Each row was made from one small tree. The marks that hang from a mark follow it in brackets, in the order of their numbers. Every link used is in the known rows. Write each row's tree.
Known rows
z26(z292): -5	20	5	-23	4	-7	-2	1	2	17	7	12	-30	-7	-16	24	8	3	-2	-1	-13
z292(z26): 16	18	-5	1	6	4	6	-11	15	8	-7	16	-24	-4	8	-11	-22	2	-28	4	5
z571(z727): 2	39	-27	-7	-11	2	4	0	-8	9	1	-14	4	-13	-13	-6	-16	-14	20	-30	-18
z727(z571(z26)): 8	13	-19	2	37	8	23	16	-16	4	45	-4	-1	20	13	-32	-5	40	0	14	-30
z369(z26(z292(z230) z571 z727) z892): -26	30	-2	-65	33	14	-13	-27	-1	50	45	-7	-58	-32	-10	47	41	62	-24	29	-12
z26(z292 z369(z892) z727): -16	34	-7	-35	6	-2	-13	-28	38	39	16	-5	-33	-38	33	32	41	-6	-14	12	-24
z230(z292(z26(z369 z571 z727))): 20	27	3	-22	31	-30	7	-35	53	-1	-3	10	-26	-9	59	17	17	-10	-63	9	-40
z571(z26 z727): 12	47	-26	-18	8	11	-1	4	-7	18	28	-16	8	-5	-9	-36	-33	8	28	-27	-43
z369(z26(z292(z230) z571 z727)): -2	33	12	-51	41	-10	-9	-10	11	41	31	-5	-36	-15	-4	45	35	45	-31	13	-24
z292(z26(z369 z571)): 19	19	-9	-13	30	-33	25	-33	46	9	-1	-5	-24	-5	28	16	-4	-10	-59	-4	-14
z369(z26 z892): -36	-18	0	-24	13	46	-14	-6	-28	-1	22	-21	-37	-34	-17	8	-1	49	-3	29	22
z727(z571(z26(z292 z369(z892)))): -8	27	-31	-21	42	8	22	-4	-5	23	52	-10	-36	-14	17	-12	5	42	-4	31	-37
z892(z369(z26(z292 z727))): -3	29	53	-39	11	23	-24	-23	2	23	16	-7	-33	-23	7	27	30	6	-34	27	-24
z571(z26(z292(z230))): 19	42	-7	-29	26	6	-11	-3	-6	44	28	18	-20	-11	-15	-25	-20	44	12	26	-35
z369(z26(z727) z892): -33	-2	5	-26	12	43	-26	-9	-5	11	30	-20	-28	-31	9	15	24	42	-6	24	12
z369(z26): -9	-15	14	-7	23	22	-10	10	-13	-10	11	-21	-16	-19	-10	5	-5	34	-7	12	10
z292(z26 z230): 31	38	-18	4	10	9	1	-23	7	32	-15	24	-20	-19	1	-31	-33	27	-25	33	10
z727(z571): -1	4	-19	10	17	0	28	13	-16	-6	21	-3	-6	14	11	-5	11	18	-8	11	-6
z571(z26(z292(z230) z369(z892)) z727): 9	79	-50	-42	20	16	-4	-29	-3	61	29	-16	-27	-56	-9	-31	-30	30	28	15	-49

Write each row's tree
6	37	-6	-41	21	-31	13	-20	2	41	17	17	-34	0	-24	39	17	23	-19	9	-23 => z26(z292(z230) z571)
22	51	-29	-21	21	-32	29	-33	41	16	-2	-17	-21	-16	20	11	-17	-21	-42	-29	-29 => z292(z26(z369 z571(z727)))
6	40	-24	-34	30	13	-9	-28	3	52	29	-2	-31	-42	1	-24	-13	45	7	46	-33 => z571(z26(z292(z230) z369(z892)))
-19	34	-8	-56	20	-31	6	-41	48	41	34	-10	-39	-19	30	64	60	-7	-35	-4	-38 => z26(z292 z369(z892) z571 z727)
2	13	50	-20	8	29	-25	-23	1	8	11	-18	-8	-18	21	8	25	6	-32	27	-13 => z892(z369(z26(z727)))
40	59	-32	14	36	-5	17	-26	38	42	-1	6	-8	-24	61	-29	0	25	-44	44	-13 => z292(z26(z369 z727(z571)) z230)
2	25	-7	-32	25	-14	3	-48	43	5	7	7	-43	-21	54	19	23	1	-59	21	-30 => z230(z292(z26(z369(z892) z571 z727)))
7	43	44	-55	25	4	-12	-39	3	44	25	-5	-37	-19	-1	40	38	25	-46	31	-33 => z892(z369(z26(z292(z230) z571 z727)))
-17	16	-15	-29	7	3	0	-26	12	23	8	-7	-41	-41	4	26	14	3	-5	22	-9 => z26(z292 z369(z892))
6	32	-17	-10	10	10	-5	-39	47	28	1	-1	-25	-32	51	-4	8	-3	-40	18	-4 => z292(z26(z369(z892) z727))
6	58	20	-55	17	9	0	-37	-23	38	19	-16	-40	-30	-32	29	4	19	-27	18	-33 => z892(z369(z26(z292(z230) z571(z727))))
22	29	-11	5	32	-10	11	-18	33	-7	-1	8	-27	-14	70	-12	13	6	-49	30	-30 => z230(z292(z26(z369 z727(z571))))
4	26	-22	-6	26	11	9	-29	23	0	7	9	-41	-27	62	-10	15	17	-44	44	-22 => z230(z292(z26(z369(z892) z727(z571))))
7	17	0	-19	25	-46	11	-29	59	14	15	-23	10	2	53	38	48	-24	-38	-17	-37 => z26(z369 z571 z727)
19	24	2	-8	30	-6	-12	-11	42	21	26	-18	19	-8	54	-24	8	3	-8	5	-47 => z571(z26(z369 z727))
31	71	-41	-22	14	-16	21	-33	10	44	1	9	-23	-12	-11	-7	-29	14	-28	-6	-17 => z292(z26(z571(z727)) z230)
-29	16	-7	-60	34	18	-3	-25	-24	37	37	-7	-66	-34	-38	42	14	70	-19	37	0 => z369(z26(z292(z230) z571) z892)
12	53	-2	-26	7	-6	-15	-11	20	54	8	22	-16	-16	8	12	26	17	-3	20	-23 => z26(z292(z230) z727)
-40	-3	3	-43	15	40	-15	-4	-26	14	28	-11	-62	-41	-30	29	8	50	-2	29	9 => z369(z26(z292) z892)
-37	-17	-1	-41	25	18	2	-16	-18	1	37	-26	-43	-15	-21	36	15	48	-22	14	10 => z369(z26(z571) z892)
